Every row comes from one small tree of marks. Brackets hold a mark, then the marks that hang from it, in the order of their numbers. Every link used is in the known rows. Which tree was each row made from?
Known rows
{Z_268 {Z_422 {Z_806 {Z_60 Z_931} Z_708}} {Z_921 Z_349}}: [-3.29  0.84  5.73  1.13 -6.04 -0.26  1.89  0.16  3.32  1.04  1.19  4.24
  1.17  4.72 -3.04 -2.19 -0.49  1.53 -4.41  2.92  3.61]
{Z_422 {Z_268 Z_921} {Z_806 Z_708}}: [-2.86  2.04  4.94 -1.25 -1.77 -1.08  1.77  2.11  4.57  1.02 -0.93  1.99
  0.72  2.53 -4.09 -1.98  1.31  0.34 -2.59 -1.50  3.91]
{Z_931 {Z_60 {Z_806 {Z_422 {Z_268 {Z_921 Z_349}}}}} Z_708}: [-2.84  1.51  6.45 -3.34 -5.24 -0.83  2.61 -0.52  3.47  1.50  0.09 -1.15
  2.21  5.39 -3.67 -2.83  0.61  0.71 -4.85  4.49  3.05]
{Z_806 {Z_422 Z_268} Z_708}: [-2.67 -0.33  5.14  2.00 -2.57 -1.16  2.31  1.85  4.29  1.88 -1.15  2.69
 -0.27  1.50 -4.95 -2.12  0.56  1.01 -3.54 -6.23  3.45]
{Z_268 Z_422 {Z_921 Z_806}}: [-2.82  0.33  5.64 -0.39 -1.35 -0.53  1.83  3.69  3.43  2.09 -0.52 -1.18
  1.26  2.11 -3.42 -1.67  0.24  1.27 -2.56  5.42  4.04]
{Z_422 Z_268 {Z_806 Z_708}}: [-3.26  1.78  4.63 -0.50 -2.39 -1.15  2.01  1.86  4.33  0.81 -0.97  0.68
  0.35  0.70 -4.92 -2.07  0.96  0.93 -3.24 -2.13  3.64]
{Z_806 Z_60 {Z_422 {Z_268 {Z_921 Z_349}}} Z_708}: [-2.58 -0.97  5.68  2.67 -6.02 -0.72  2.23  0.69  4.42  2.79 -0.64  5.99
  0.55  4.45 -3.66 -2.10  0.18  1.40 -3.61 -2.74  3.61]
{Z_349 {Z_921 Z_268 Z_806}}: [-3.90  0.52  4.50  0.52 -2.65 -1.24  2.53  3.65  4.01  1.21 -0.33 -3.95
  0.87  0.77 -3.55 -1.38  1.05  1.36 -3.06  2.77  4.13]
{Z_60 {Z_806 {Z_422 {Z_268 Z_921}}} {Z_931 Z_708}}: [-2.34  1.52  7.20 -1.93 -3.05 -1.27  2.35  1.07  3.05  1.05  0.60 -0.91
  1.63  5.19 -3.38 -3.25  0.72 -0.26 -4.31  1.28  3.00]
{Z_349 {Z_921 {Z_268 Z_422} {Z_806 Z_60 Z_708}}}: [-4.30 -0.22  5.38  3.36 -5.23 -1.09  2.05  3.41  3.76  2.06 -0.45  1.07
  1.00  4.63 -3.32 -1.77  0.25  1.55 -3.10  2.71  3.82]
{Z_349 Z_921}: [-3.98  1.07  4.39  0.37 -2.18 -0.13  3.06  1.77  3.59 -0.11 -0.89  0.87
  0.27 -0.79 -4.21 -1.47  1.69  0.15 -2.81  0.61  3.68]
{Z_806 {Z_60 {Z_931 Z_708}} {Z_422 {Z_268 {Z_921 Z_349}}}}: [-2.49 -0.18  6.95  1.47 -5.54 -0.78  2.64 -0.53  3.44  1.28  0.94  3.37
  1.91  5.27 -3.30 -2.85 -0.03  0.83 -4.87 -0.47  2.97]
{Z_349 {Z_921 Z_268}}: [-3.96  0.93  4.84  0.70 -1.63 -0.99  2.94  2.25  3.82  0.14 -0.82 -0.87
  0.59  0.74 -3.63 -1.44  1.44  0.62 -2.75 -0.61  4.03]
{Z_349 {Z_921 {Z_268 Z_422} {Z_806 {Z_60 Z_931} Z_708}}}: [-4.28 -0.49  5.86  3.76 -5.65 -1.20  2.10  2.82  3.18  1.08  0.95  0.86
  0.77  5.48 -2.91 -2.13 -0.16  1.59 -4.04  1.28  3.66]
{Z_931 {Z_60 {Z_806 {Z_422 {Z_268 Z_921}}}} Z_708}: [-2.75  1.83  6.64 -3.27 -3.00 -1.03  2.39  1.11  2.84  1.31 -0.31 -0.75
  1.73  5.01 -3.72 -3.28  1.27 -0.09 -4.31  4.90  2.88]
{Z_60 {Z_806 {Z_422 {Z_268 {Z_921 Z_349}}}} {Z_931 Z_708}}: [-2.49  1.22  6.96 -2.00 -5.45 -1.04  2.60 -0.49  3.54  1.47  1.06 -1.65
  2.02  5.57 -3.24 -2.82  0.04  0.65 -5.04  0.83  3.15]
{Z_931 {Z_60 Z_806} Z_708}: [-4.65  2.36  5.05 -3.60 -3.02 -0.74  2.79  0.96  1.62 -1.57 -0.22 -1.67
  1.53  0.65 -3.88 -2.70  0.77  0.50 -2.65  5.93  3.04]
{Z_268 Z_422}: [-3.29  0.48  5.56  0.39 -0.76 -0.33  2.38  2.04  3.15  0.53 -1.10  0.76
  0.51  0.10 -4.46 -1.66  0.31  1.13 -2.83  1.21  3.51]
{Z_931 {Z_60 Z_806}}: [-4.31  1.46  4.86 -2.95 -2.63 -0.56  2.46  1.96  1.67 -0.58 -0.26 -1.80
  0.18 -0.12 -3.89 -2.55  0.94  1.10 -3.09  6.63  3.27]
{Z_422 {Z_806 Z_60 Z_708}}: [-4.00  1.10  4.01  1.04 -3.89 -0.63  2.05  2.34  2.88  0.68 -0.64  3.91
  0.22 -0.38 -4.15 -2.30  0.54  1.06 -2.86  3.06  3.63]

Which tree is each row?
[-3.49  1.22  5.11  1.02 -3.69 -1.00  1.93  2.18  3.65  1.13 -0.90  3.12
  0.46  1.63 -4.59 -2.54  0.88  1.00 -3.64  1.08  3.35] -> {Z_422 Z_268 {Z_806 Z_60 Z_708}}
[-3.11 -0.90  5.62  4.06 -6.99 -0.85  2.26  2.49  3.82  2.66  1.00  2.16
  0.05  4.36 -4.01 -2.65  0.71  0.85 -5.76 -0.46  3.18] -> {Z_349 {Z_921 {Z_806 {Z_60 Z_931} {Z_422 Z_268} Z_708}}}
[-2.80 -0.06  6.94  2.24 -3.67 -1.06  2.57  0.85  2.70  0.84  0.58  2.90
  1.09  3.03 -4.32 -3.38  0.26  0.52 -5.07 -0.75  2.60] -> {Z_806 {Z_60 {Z_931 Z_708}} {Z_422 Z_268}}
[-2.81 -1.41  5.86  3.76 -5.77 -1.31  1.82  2.97  3.21  2.49  0.87  2.00
 -0.08  3.18 -4.18 -2.96 -0.30  1.78 -5.09 -0.97  3.18] -> {Z_921 {Z_806 {Z_60 Z_931} {Z_422 Z_268} Z_708}}
[-3.52  1.94  6.43  0.21 -3.36 -0.48  2.19  0.82  2.14 -0.05  0.81  1.42
  1.99  2.51 -3.98 -3.02 -0.16  0.70 -5.07  6.28  2.77] -> {Z_268 {Z_422 {Z_806 {Z_60 {Z_931 Z_708}}}}}
[-3.65  1.54  5.27 -2.43 -3.60 -0.75  2.74  1.03  1.94  0.23 -0.07 -1.40
  1.25  1.22 -4.14 -3.11  0.52  0.51 -4.32  6.02  2.80] -> {Z_931 {Z_60 {Z_806 Z_422}} Z_708}
[-3.96 -1.00  6.02  3.41 -4.52 -1.64  1.67  3.39  2.57  0.97  0.86  0.51
  0.68  4.36 -3.02 -2.44 -1.13  2.51 -3.35  0.55  3.71] -> {Z_921 {Z_268 Z_422} {Z_806 {Z_60 Z_931} Z_708}}
[-3.08 -0.79  5.29  3.22 -4.91 -1.03  2.37  3.95  3.69  3.61 -0.13 -1.07
  0.70  2.22 -3.49 -2.25  0.77  1.43 -5.06  6.22  3.62] -> {Z_349 {Z_921 Z_268 {Z_806 Z_60 Z_422}}}
[-2.89 -0.22  4.74  1.74 -3.32 -1.22  2.46  3.71  4.34  3.14 -0.13 -3.69
  0.65  1.32 -3.83 -1.77  0.82  1.35 -4.83  3.07  3.88] -> {Z_349 {Z_921 Z_268 {Z_806 Z_422}}}
[-3.83  0.02  3.72  0.02 -5.24 -0.82  2.17  2.21  4.07  0.94  0.13  0.41
  1.03  1.05 -3.09 -0.97 -0.35  2.02 -1.41 -0.88  4.64] -> {Z_268 {Z_921 Z_349 {Z_806 Z_708}}}
[-3.67  0.85  5.55  1.76 -4.17 -0.51  1.88  1.41  2.50  0.52  0.65  3.65
  0.44  2.51 -3.97 -2.69 -0.25  1.27 -4.60  2.58  3.19] -> {Z_268 {Z_422 {Z_806 {Z_60 Z_931} Z_708}}}
[-3.78 -0.67  5.20  2.01 -6.55 -0.40  1.80  2.12  3.66  2.20 -0.08  3.14
  1.33  4.09 -2.98 -1.48 -0.81  2.17 -2.31  3.69  4.17] -> {Z_268 Z_422 {Z_921 Z_349 {Z_806 Z_60 Z_708}}}
[-2.49  0.24  6.03 -0.44 -6.41 -1.10  2.27  0.27  3.87  2.15  0.91  0.73
  0.42  5.58 -3.22 -2.46 -0.10  1.14 -4.59 -2.77  3.56] -> {Z_60 {Z_806 {Z_422 {Z_268 {Z_921 Z_349}}} Z_708} Z_931}
[-3.86  1.96  5.40 -0.16 -3.39 -0.71  2.42  1.13  2.01 -0.89  0.89  1.43
  1.60  0.46 -3.84 -3.01  0.30  0.57 -4.25  5.12  3.00] -> {Z_422 {Z_806 {Z_60 {Z_931 Z_708}}}}
[-2.29  2.21  5.61 -2.17 -0.58 -0.84  1.90  2.37  4.24  1.47 -0.79 -0.45
  1.03  1.73 -4.10 -2.16  1.70  0.34 -3.56  2.77  3.72] -> {Z_422 {Z_268 Z_921} Z_806}
[-3.70  1.98  4.87  0.69 -2.90 -1.02  2.24  1.63  4.66  1.33 -0.73 -0.25
  0.96  3.37 -4.06 -1.59  0.92  0.78 -3.86  0.09  3.74] -> {Z_349 {Z_921 {Z_268 {Z_422 {Z_806 Z_708}}}}}
[-2.79 -0.64  6.50  2.08 -7.24 -1.07  2.50  0.80  3.43  2.39  1.39 -0.83
  1.88  3.53 -4.06 -2.93 -0.84  2.14 -6.11  2.26  2.91] -> {Z_921 Z_349 {Z_806 {Z_60 {Z_931 Z_708}} {Z_422 Z_268}}}
[-2.37  0.45  6.24 -0.34 -3.93 -1.33  1.95  1.75  3.35  1.83  0.47  1.25
 -0.06  5.24 -3.31 -2.87  0.57  0.32 -4.02 -2.44  3.46] -> {Z_60 {Z_806 {Z_422 {Z_268 Z_921}} Z_708} Z_931}
[-2.94  1.74  4.74 -1.28 -4.13 -0.89  2.13  0.52  5.09  1.40 -0.45  1.47
  1.09  2.87 -3.92 -1.59  0.63  1.22 -3.07 -2.13  4.06] -> {Z_422 {Z_268 {Z_921 Z_349}} {Z_806 Z_708}}
[-3.48 -0.48  4.85  0.57 -5.51 -0.38  2.15  2.79  3.13  1.80  0.19  0.78
  1.38  1.14 -2.85 -1.65 -0.01  2.11 -2.57  6.84  4.14] -> {Z_268 {Z_921 Z_349 {Z_806 Z_60}}}
[-3.45  1.01  5.54  1.30 -4.27 -1.06  1.90  1.59  3.07  0.27  0.40  3.04
  0.16  2.43 -4.23 -2.91  0.56  0.97 -4.36 -0.50  3.25] -> {Z_422 Z_268 {Z_806 {Z_60 Z_931} Z_708}}
[-2.78 -1.02  5.67  2.90 -3.59 -0.50  2.49  1.96  2.06  1.31  0.68  3.31
 -0.17  0.27 -3.87 -2.90  0.10  1.20 -4.92  1.92  3.03] -> {Z_806 {Z_60 Z_931} Z_422}
